Each row was made from one small tree. The marks that hang from a mark follow it in brackets, in the order of their numbers. Every link used is in the known rows. Write each row's tree.
In the rows, 128 means zero.
Known rows
q717(q544(q216 q435 q857 q905)): [121 104 110 149 158 135 130 132 130 113 109 127 160 144 118  87 124 134
 132 143 134 130 150 123 146 124  68 123 115 139 144 139 127 123 113 172
  96 121 104 103 139 128 117 105 124 106 124 132 121 133 135 120  93 134
 101 107 101 160 108 187 140 123 159 119 148 126  98 145 116 138 115 125
 106 118 128 140 135  71]
q568(q206(q717)): [ 25 103 112 118 127 144 124 179 162  77 111 135 142 131 107  99 106  69
 138 113  94 158 189  74 149 123 151 169 145 160  75 134 113 111 140 108
 107 118 145  96 101 132 139 131 119 133 161 108 148 115 164 138 134 133
 111 121 126 142 180 156 144 139 160 148 141 170 128  80  64 108 164 103
  91  76 123 131 133 242]
q886(q544(q717 q857)): [ 77  97  97 132 145 120 143 137 152  84 128 133 156 146 107 109 109 122
 131 129 103 143 151 105 155 133 111 129 152 133 144 140 103 149 125 152
 112 146 133  94 151 127 128 138 123  92 143 109 134 104 144 127 108 128
 108 112  97 117 134 175 132 133 170 151 147 156 118 113  97 122 140 136
 108 114 105 124 125 152]
q544(q216 q744): [ 81 122 126 130 146 130 134 139 168  96  92 134 148 127 121 100 109  90
 133 118  94 146 151 116 146 114  98 175 119 140 122 135 107 115 130 124
 115 127 128  98 155 126 120 122 131 116 120 122 146  94 155 133 113 137
 121 131 117 135 151 171 135 140 162 133 154 152 123 121  85 123 161 136
 103 120 116 122 135 166]
q638(q544(q435 q744 q905)): [113 113 112 143 130 118 130 146 150 135 113 138 140 131 109 114 124 138
 120 125  87 146 150 125 149 120  93 124  66 156 112 140 137 128 118 143
 110 131 110  83 129 125 118 107 122 123 115 141 137 106 144 118 106 139
 122 120 117 143 104 148 134 129 173 142 162 103 115 114 112 149 114 119
 113 137 132 110 134 158]
q638(q544): [  4 106 118 136 121 130 136 190 151  88 117 134 143 145 100 112 102  63
 145 121  71 159 170 115 161 119 112 145  90 141  77 131 107 139 141 116
 114 130 130  76 112 134 135 135 121 130 148 129 151 112 168 142 137 134
 124 116 122 126 146 175 136 149 174 158 142 154 123 104 100 131 158 126
 105 106 116 119 131 197]
q886(q544(q435 q736 q744 q857 q905)): [192 115  94 129 140 100 131 111 144 133 145 134 156 115 120 126 131 161
 111 138 145 135 116 121 155 129 101  96  88 157 150 138 137 139 109 161
 113 141 106 102 143 121 117 108 133  91 120 126 125 109 130 127  91 136
 116 115 122 138  96 156 137 103 176 128 157  92 113 102 123 142  94 143
 112 156 117 109 132 109]
q638(q544(q744 q905)): [102 112 117 136 132 125 132 149 152 111 117 134 133 129 107 113 117 103
 123 141  66 157 161 131 154 116 111 137  77 156 117 137 127 123 124 133
 121 129 118  74 131 125 121 113 112 127 134 138 140  98 152 120 115 138
 127 119 123 139 126 169 133 132 183 131 161 130 117 112  97 136 135 139
 113 132 115 105 133 162]
q717(q544(q435 q905)): [ 61 105 103 131 154 137 123 166 140 114  99 127 163 144 108 101 117 107
 131 134  88 146 157  92 145 116  98 132  89 132 115 137 114 129 109 152
 112 127 116  98 108 128 115 112 113 130 151 145 138 133 146 125  87 132
 115 119 111 159 131 169 145 131 166 115 146 158 109 134 105 128 128 114
 103 126 130 134 137 175]
q206(q568 q717(q544(q435 q744 q905))): [154  93 115 146 124 142 117 151 145 116 113 147 149 114  94 122 136 150
 101 148 101 151 195 101 134 122 141 101 133 158 125 144 117 122 110 148
  95 122 117 101 117 124 110 111 121 140 132 147 144 108 129 112  92 136
 117 124 123 130 130 132 128 119 172 110 154 187 120 112  91 124 144  94
 107 117 130 141 138 183]
q717(q544): [ 11 111 112 132 152 129 131 188 147  80  98 132 158 146 102  99 102  62
 146 122  77 159 169  94 147 111 124 145 107 118  66 134  85 133 135 128
 112 127 137  89 122 130 119 132 115 129 160 133 157 137 151 139 120 131
 119 119 112 147 167 192 150 149 168 120 133 187 131 117  88 109 180 130
  98 111 118 131 134 209]
q544(q717 q744): [ 60 121 115 125 152 131 137 127 170  98 110 140 147 140 119 113 107 127
 124 116  81 149 167  98 151 130 114 166 155 132 119 139 109 131 121 122
 119 138 145  91 165 124 119 121 118 113 122 115 151  94 151 132 109 136
 121 125 107 123 146 137 135 135 163 127 160 168 117 112  79 122 168 131
 112 106 103 112 126 180]
q905(q544): [ 12 112 106 142 145 127 135 188 151  98 124 128 156 125  91 100 103  51
 130 108  71 162 164 101 160 113 120 155 107 126 115 124 105 129 139 110
 121 133 140  80 129 127 130 128 126 123 158 133 147  98 184 147 122 130
 121 128 119 151 153 189 146 146 168 151 161 173 123 109  92 105 151 143
 104 110 112 131 130 182]
q905(q544(q435 q736)): [ 74 117  98 140 147 114 135 170 148 129 117 131 161 134 102 110 117 103
 124  99 129 152 133 113 157 124 109 143  79 135 117 119 115 129 137 126
 117 134 130 102 126 123 130 120 134 110 145 130 142 101 172 156 112 138
 112 131 129 163 128 162 150 128 168 149 145 122 115  89 109 121 125 135
 109 135 118 128 131 152]
q638(q544(q736)): [ 67 112 112 130 123 116 136 171 151 100 121 140 146 154 109 120 111  88
 136 128 115 162 149 129 162 127 102 145  81 143  64 126 111 136 137 122
 112 134 127  89 110 131 135 130 124 116 139 129 147 109 160 150 140 137
 129 121 126 124 138 155 132 133 178 136 139 134 116  93  94 141 151 140
 110 127 118 115 133 184]
q717(q544(q216 q435 q736)): [116 117 103 142 153 130 135 146 146 111  90 134 169 155 122  92 123 114
 137 120 147 142 141 129 146 120  90 152  95 133 109 129 101 130 123 151
 100 120 113 120 114 124 111 118 138 108 126 123 139 120 130 144 122 140
 103 128 120 146 137 160 141 128 159 120 127 132 108 125 104 138 150 119
 104 113 119 137 139 134]
q568(q206): [ 28 110 105 112 150 130 125 183 171  84 101 126 145 134 113 103 100  60
 143 103  81 150 171  88 159 121 139 173 136 146  72 133 109 111 137 104
 117 119 139  92 115 131 132 125 119 137 163 112 154 118 175 134 134 131
 122 123 125 153 172 173 150 148 165 132 142 155 126  95  78 104 148 117
  92  87 130 123 136 232]
q544(q736 q857 q905): [101 116 101 107 153 129 126 134 140 112 131 132 146 131 113 117 117 113
 129 148 131 155 136 114 166 139  99 142  97 142  97 130 135 136 117 144
 119 140 118  85 124 132 133 114 111 104 153 135 134 112 170 143 104 131
 123 117  98 133  98 164 140 122 171 131 159 141 100 105  91 126 118 151
 107 150 111 116 136 123]
q857(q544(q717 q736 q744 q905)): [166 117 103 107 168 132 121  98 160 140 111 137 146 130 126 121 125 150
 115 143 136 152 147 101 155 129 108 144 123 137 122 132 129 136 106 139
 121 146 130 103 165 110 121 111 119 102 104 139 127  81 117 127 129 139
 133 133 109 127  99 132 121 114 174 107 169 137 101 112  77 115 115 137
 118 144 104 119 134 148]
q886(q544): [ 35 106 102 112 121 117 135 178 160  72 112 128 158 136  98 108  96  60
 137 121  80 148 155  83 157 115 120 138 107 138 127 132  90 135 133 131
 119 137 130  97 119 131 127 148 123 123 162 123 147 115 153 136 129 129
 120 121 116 142 161 188 141 144 173 156 140 168 135 105  95 116 159 135
 101 114 113 123 131 226]
q612(q544(q216 q717 q857)): [ 89 105 118 139 165 120 154 104 148  91 111 144 129 140 119  92 112 101
 133 126 131 140 143 111 156 131  81 173 133 124 153 138 124 133 128 146
 106 126 136  89 156 128 120 123 120  83 103 123 129 100 151 136  86 133
 115 120  78 131 125 160 136 123 169 124 152 142 112 148  89 104 141 119
 117 133 119 146 127  98]
q544(q216 q435 q717 q744 q857): [137 126 114 148 160 121 137  96 156 122 109 142 154 135 129 109 123 189
 117 107 144 128 143 126 142 139  81 148 145 147 161 146 133 126 117 152
 100 133 122 106 175 124 115 103 137  86  93 107 126 106 137 123  97 138
 100 120 101 119 110 133 132 119 151 143 155 112 102 124 106 145 124 117
 115 112 117 124 131  80]
q905(q544(q435 q736 q744)): [119 123 101 144 145  99 138 151 148 137 126 136 155 123 109 118 121 116
 114 106 126 151 123 119 151 122 113 139  79 130 133 127 116 127 131 118
 117 135 124  98 152 119 116 113 141 113 125 124 140  96 158 154 114 140
 118 134 131 166 127 146 145 122 168 131 160 116 118 100 107 131 126 138
 109 141 114 119 131 151]

Which tree is each row?
[181 115 106 144 157 134 133  81 152 138 110 135 148 131 135  98 132 206
 106 129 132 128 145 137 149 137  70 137 138 158 176 145 149 120 104 167
 101 130 111 105 159 121 116  85 125  82  94 125 119 101 131 112  74 137
 109 120  91 128  88 130 136 112 153 134 164 114  93 133 103 147 101 113
 121 122 120 121 131  37] -> q544(q216 q435 q717 q744 q857 q905)
[136 110 108 134 156 134 128 124 136 111 118 131 158 140 123  91 125 119
 134 158 138 144 144 145 154 132  89 133 108 135 116 132 115 124 114 166
 103 122 110 102 126 126 117 105 119  96 126 136 128 121 128 128 123 135
 117 115 100 148 111 180 136 117 167 106 137 140 101 131  94 129 137 155
 107 131 108 138 136  92] -> q717(q544(q216 q736 q857 q905))
[126 134 105 130 144 107 137 127 148 128 137 139 154 133 121 129 123 135
 120 113 171 143 119 109 153 138 107 129 102 146  91 138 136 138 128 130
 111 140 118  88 156 125 124 115 133  97 122 119 139 119 157 146 104 137
 117 119 113 135 107 145 136 115 167 129 159 105 117  87 118 142 131 138
 111 142 114 113 138 108] -> q544(q435 q736 q744 q857)
[142 121 116 145 153 123 125 112 146 133 108 131 151 120 126 103 126 151
 114 136 126 130 137 123 148 120  81 131 101 160 141 142 147 117 112 157
 103 127 105  97 146 126 116  94 127  91 105 127 121 102 144 121  77 135
 110 116 100 145  93 162 138 117 158 139 169 108  95 131 112 141 105 122
 110 127 132 120 137  79] -> q544(q216 q435 q744 q857 q905)
[ 49  90 119 145 128 149 125 195 139  71 118 148 149 135  86 115 118  80
 125 140  98 171 207  85 143 124 150 134 150 141  88 135  90 126 135 123
  98 127 137  93 103 132 131 147 117 142 164 139 158 113 144 132 120 133
 119 120 118 122 175 153 136 143 175 138 141 229 129 101  77 107 201 106
  99  97 115 149 137 235] -> q206(q568 q717(q544))
[ 91 108  91 134 144 119 143 136 149 101 129 135 164 147 112 110 114 156
 121 117 139 131 140 103 154 139 108 117 140 145 159 142 125 149 121 162
 109 145 125 103 142 126 126 127 129  87 135 115 125 116 136 121  92 129
  99 112 102 123 123 154 138 126 165 155 146 132 118 108 117 131 126 124
 112 110 116 129 128 126] -> q886(q544(q435 q717 q857))
[ 70 106 110 140 136 133 145 156 148 117 110 139 148 162 109 114 113 139
 125 102 102 147 159 133 156 134  98 141 113 145 113 136 124 143 128 141
 108 134 129  92 119 129 131 119 127 115 127 117 138 117 147 125 108 137
 109 118 114 114 126 133 137 139 166 163 146 128 111 108 101 146 126 110
 111 102 119 127 130 140] -> q638(q544(q435 q717))
[171 116 103 150 163 124 140 105 167 127 113 137 154 135 123  95 124 149
 114 120 128 147 140 154 152 129 108 162 136 126 168 127 111 118 119 130
 111 124 132 111 165 115 115 103 141 104  95 117 132  64 137 141 136 144
 114 142 125 135 132 143 130 118 162 115 158 124 111 118  88 117 145 156
 116 127  96 129 123  95] -> q905(q544(q216 q717 q736 q744))
[160 101 129 166 121 144 122 152 149 105 101 149 147 120 104 110 135 138
 110 136 140 145 191 113 128 119 128 130 151 150 137 142 101 114 125 142
  83 116 119 112 126 126 112 124 140 142 124 133 138 100 122 122 114 141
 111 120 124 119 153 142 126 120 161 111 136 177 121 117  92 129 177  94
 108  98 130 155 140 169] -> q206(q568 q717(q544(q216 q435 q744)))
[115 112  87 147 167 110 141 132 138 138 143 137 159 141 113 116 123 163
 115 112 159 145 135 130 163 148  98 124 116 134 148 129 131 141 127 136
 111 139 130  98 148 121 125 107 134  86 122 110 121 106 148 151 100 137
 103 123 104 140 108 134 144 113 164 141 159 110 105  97 111 128 115 137
 115 131 101 130 127  86] -> q905(q544(q435 q717 q736 q857))
[ 89  96 108 154 155 149 125 149 144  76 120 135 145 130 117  84 116  94
 145 142 124 146 189 108 140 130 128 151 151 151  93 137 108 110 137 135
  89 104 133 108 130 127 127 124 134 113 140 110 135 125 123 123 143 136
 105 108 116 156 175 174 134 127 160 124 126 157 117 118  79 106 169 119
  95  69 120 158 133 162] -> q568(q206(q717(q544(q216 q857))))
[ 74  92 117 148 120 150 121 185 138  92 111 149 152 138  93 122 126 112
 121 127 120 160 196  97 138 126 145 121 135 145 114 138 102 129 133 129
  90 126 129 100  97 132 125 129 124 141 157 141 151 117 140 134  92 133
 110 116 126 123 155 143 134 133 165 142 151 208 127  98  90 122 186  85
 102 103 132 149 138 221] -> q206(q568 q717(q544(q435)))
[203 111 110 114 166 141 128  77 163 139  90 133 147 138 133 109 127 174
 116 143 160 145 146 124 151 128  88 158 147 136 159 131 128 123 103 151
 108 131 122 116 174 109 117 107 125  99  88 138 116  85 106 118 144 142
 127 136 108 125  91 122 111 110 166 105 170 116  98 131  76 124 112 133
 123 138 110 130 133 109] -> q857(q544(q216 q717 q736 q744 q905))
[167 112 114 135 164 134 139  84 156 113 116 136 146 139 130  94 124 178
 115 144 121 137 158 137 148 136  80 147 149 146 165 143 133 117 104 154
 108 129 119  96 167 124 115  95 112  87  98 122 124  91 139 107  98 137
 112 121  89 123 104 144 127 114 160 131 166 127  94 134  87 127 120 139
 115 122 108 124 127  61] -> q544(q216 q717 q744 q857 q905)
[131 106 100 137 127 119 133 144 130 139 138 138 146 145 117 121 128 146
 119 139 149 144 132 144 165 141  85 109  49 156 110 133 148 145 119 153
 106 140 104  88 116 130 134 105 121 101 133 138 128 128 143 136 106 137
 115 113 107 129  86 144 135 114 173 149 151  84 101 107 119 152  93 131
 116 150 122 123 134  92] -> q638(q544(q435 q736 q857 q905))
[142 121 110 170 152 109 143 134 141 132 126 132 151 116 112  95 124 128
 116 117 131 133 129 128 150 120  94 139 100 143 162 137 126 120 132 133
 103 127 116  93 175 123 122 101 148  99 101 118 122  98 152 136 105 137
 105 122 118 152 119 176 140 123 160 134 162  97 110 128 120 127 127 135
 114 115 117 131 131  92] -> q905(q544(q216 q435 q744 q857))
[105 121 115 157 150 124 133 138 154 110  86 133 157 133 119  97 121 121
 129 115 108 140 145 115 132 108  95 147 116 127 130 142 101 119 122 148
 105 118 119 109 145 122 102 108 142 118 110 122 141 118 123 130 120 140
 112 124 122 152 151 175 141 128 157 109 134 136 122 136 110 132 157 114
 105 112 125 134 137 150] -> q717(q544(q216 q435 q744))
[134 129 106 127 152 120 139 114 165 129 107 146 158 142 128 124 125 171
 113 107 141 147 134 112 149 139 113 142 130 143 132 138 128 141 116 133
 113 139 133 111 147 120 117 108 128  96 106 106 139 103 134 138 109 141
 113 135 117 120 110 104 139 118 158 126 157 130 113  98  92 141 131 118
 112 136 114 112 131 122] -> q544(q435 q717 q736 q744)
[194 119 112 108 143 127 121  97 152 155  88 132 150 120 129 116 130 150
 116 139 175 132 125 111 149 122  93 144  90 153 146 130 141 119 110 155
 108 131 110 116 149 113 117 107 140 104  93 139 113  93 113 126 134 144
 123 132 121 144  87 145 119 112 162 120 165 100  99 126  99 135 104 117
 115 144 125 126 141 107] -> q857(q544(q216 q435 q736 q744 q905))
[114 121 105 128 140 124 127 129 142 132 127 137 150 123 114 120 124 145
 114 132 116 137 136 104 153 126 101 121  96 150 123 145 143 134 116 144
 114 138 110  80 149 129 118  98 119  96 126 139 131 120 159 122  74 133
 115 114 102 141 100 154 141 118 169 139 169 125 107 118 116 137 104 129
 111 133 128 114 134 107] -> q544(q435 q744 q857 q905)
[110 116 112 138 156 109 148 113 140 116 116 141 135 125 124 109 122 102
 134 122 179 139 117 104 156 133  79 157  88 139 127 131 139 136 135 152
 104 130 119  93 139 128 121 121 139  79 121 123 123 112 149 152  89 139
 112 119  95 144  98 150 141 113 172 122 140 111 103 126 110 127 119 116
 118 139 132 147 139  92] -> q612(q544(q216 q435 q736 q857))
[123 104 121 163 132 134 126 157 139  89 145 151 142 114  93 126 128 107
 119 153 112 163 189  98 135 133 151 109 150 144  92 144 102 132 133 123
  93 126 131  84 144 130 123 127 123 132 139 132 147 115 138 128 114 133
 116 107 116 116 157 153 129 124 178 113 144 198 124 101  89 108 188 121
 107  94 112 144 137 178] -> q206(q568 q717(q544(q744 q857)))
[108 114  92 123 152 131 122 151 142 124 104 132 163 145 118 107 125 119
 127 135 128 150 137 120 152 121 103 120  82 134 114 131 118 128 110 159
 111 127 117 109 103 122 112 109 114 116 139 136 134 130 131 140 105 136
 116 127 114 153 118 152 146 118 167 113 141 138 104 117 108 134 122 126
 104 144 125 128 139 155] -> q717(q544(q435 q736 q905))
[106  92 106 139 149 156 120 143 153  89  93 128 145 132 117  74 118 105
 133 151  96 149 201 108 142 116 123 154 152 160 124 137 110  90 120 145
  92  97 128 116  99 124 123 113 120 130 139 122 141 118 124 116 139 136
 106 119 116 161 172 166 141 128 164 128 139 159 115 128  66 108 145 105
  96  94 131 158 132 194] -> q568(q206(q717(q544(q216 q905))))
[164 111 118 135 176 122 142  77 158 136  93 140 136 118 127  97 123 167
 111 124 110 136 139 115 146 124  79 167 112 142 198 143 137 118 101 164
 108 120 122 106 157 117 100  99 127  92  89 135 126  87 131 123  66 141
 115 132  90 143 104 121 136 111 171 120 170 116 110 151  93 121  98 102
 121 142 134 138 131  84] -> q612(q544(q216 q435 q717 q744 q905))
[150 128  96 134 157 115 140 100 151 130 134 150 154 143 131 132 127 179
 112 113 157 138 130 123 153 149 102 129 138 149 130 142 140 145 118 140
 112 145 124 100 169 123 116 107 133  83 101 110 129 107 139 138  89 140
 112 122 107 120  93 114 130 108 160 130 159 111 107 101 106 142 119 132
 116 129 109 117 130  84] -> q544(q435 q717 q736 q744 q857)
[135 104 104 122 160 146 125 110 158 123  79 131 161 156 127  89 120 173
 116 118 123 134 157 130 153 127  74 159 143 147 177 138 136 114 100 168
 107 124 123 114 115 127 120  99 123  94 113 131 127  94 151 120  85 137
 101 127  95 131 105 124 138 124 151 142 168 133  98 141  89 140  92 104
 114 121 128 132 132  97] -> q544(q216 q435 q717 q905)
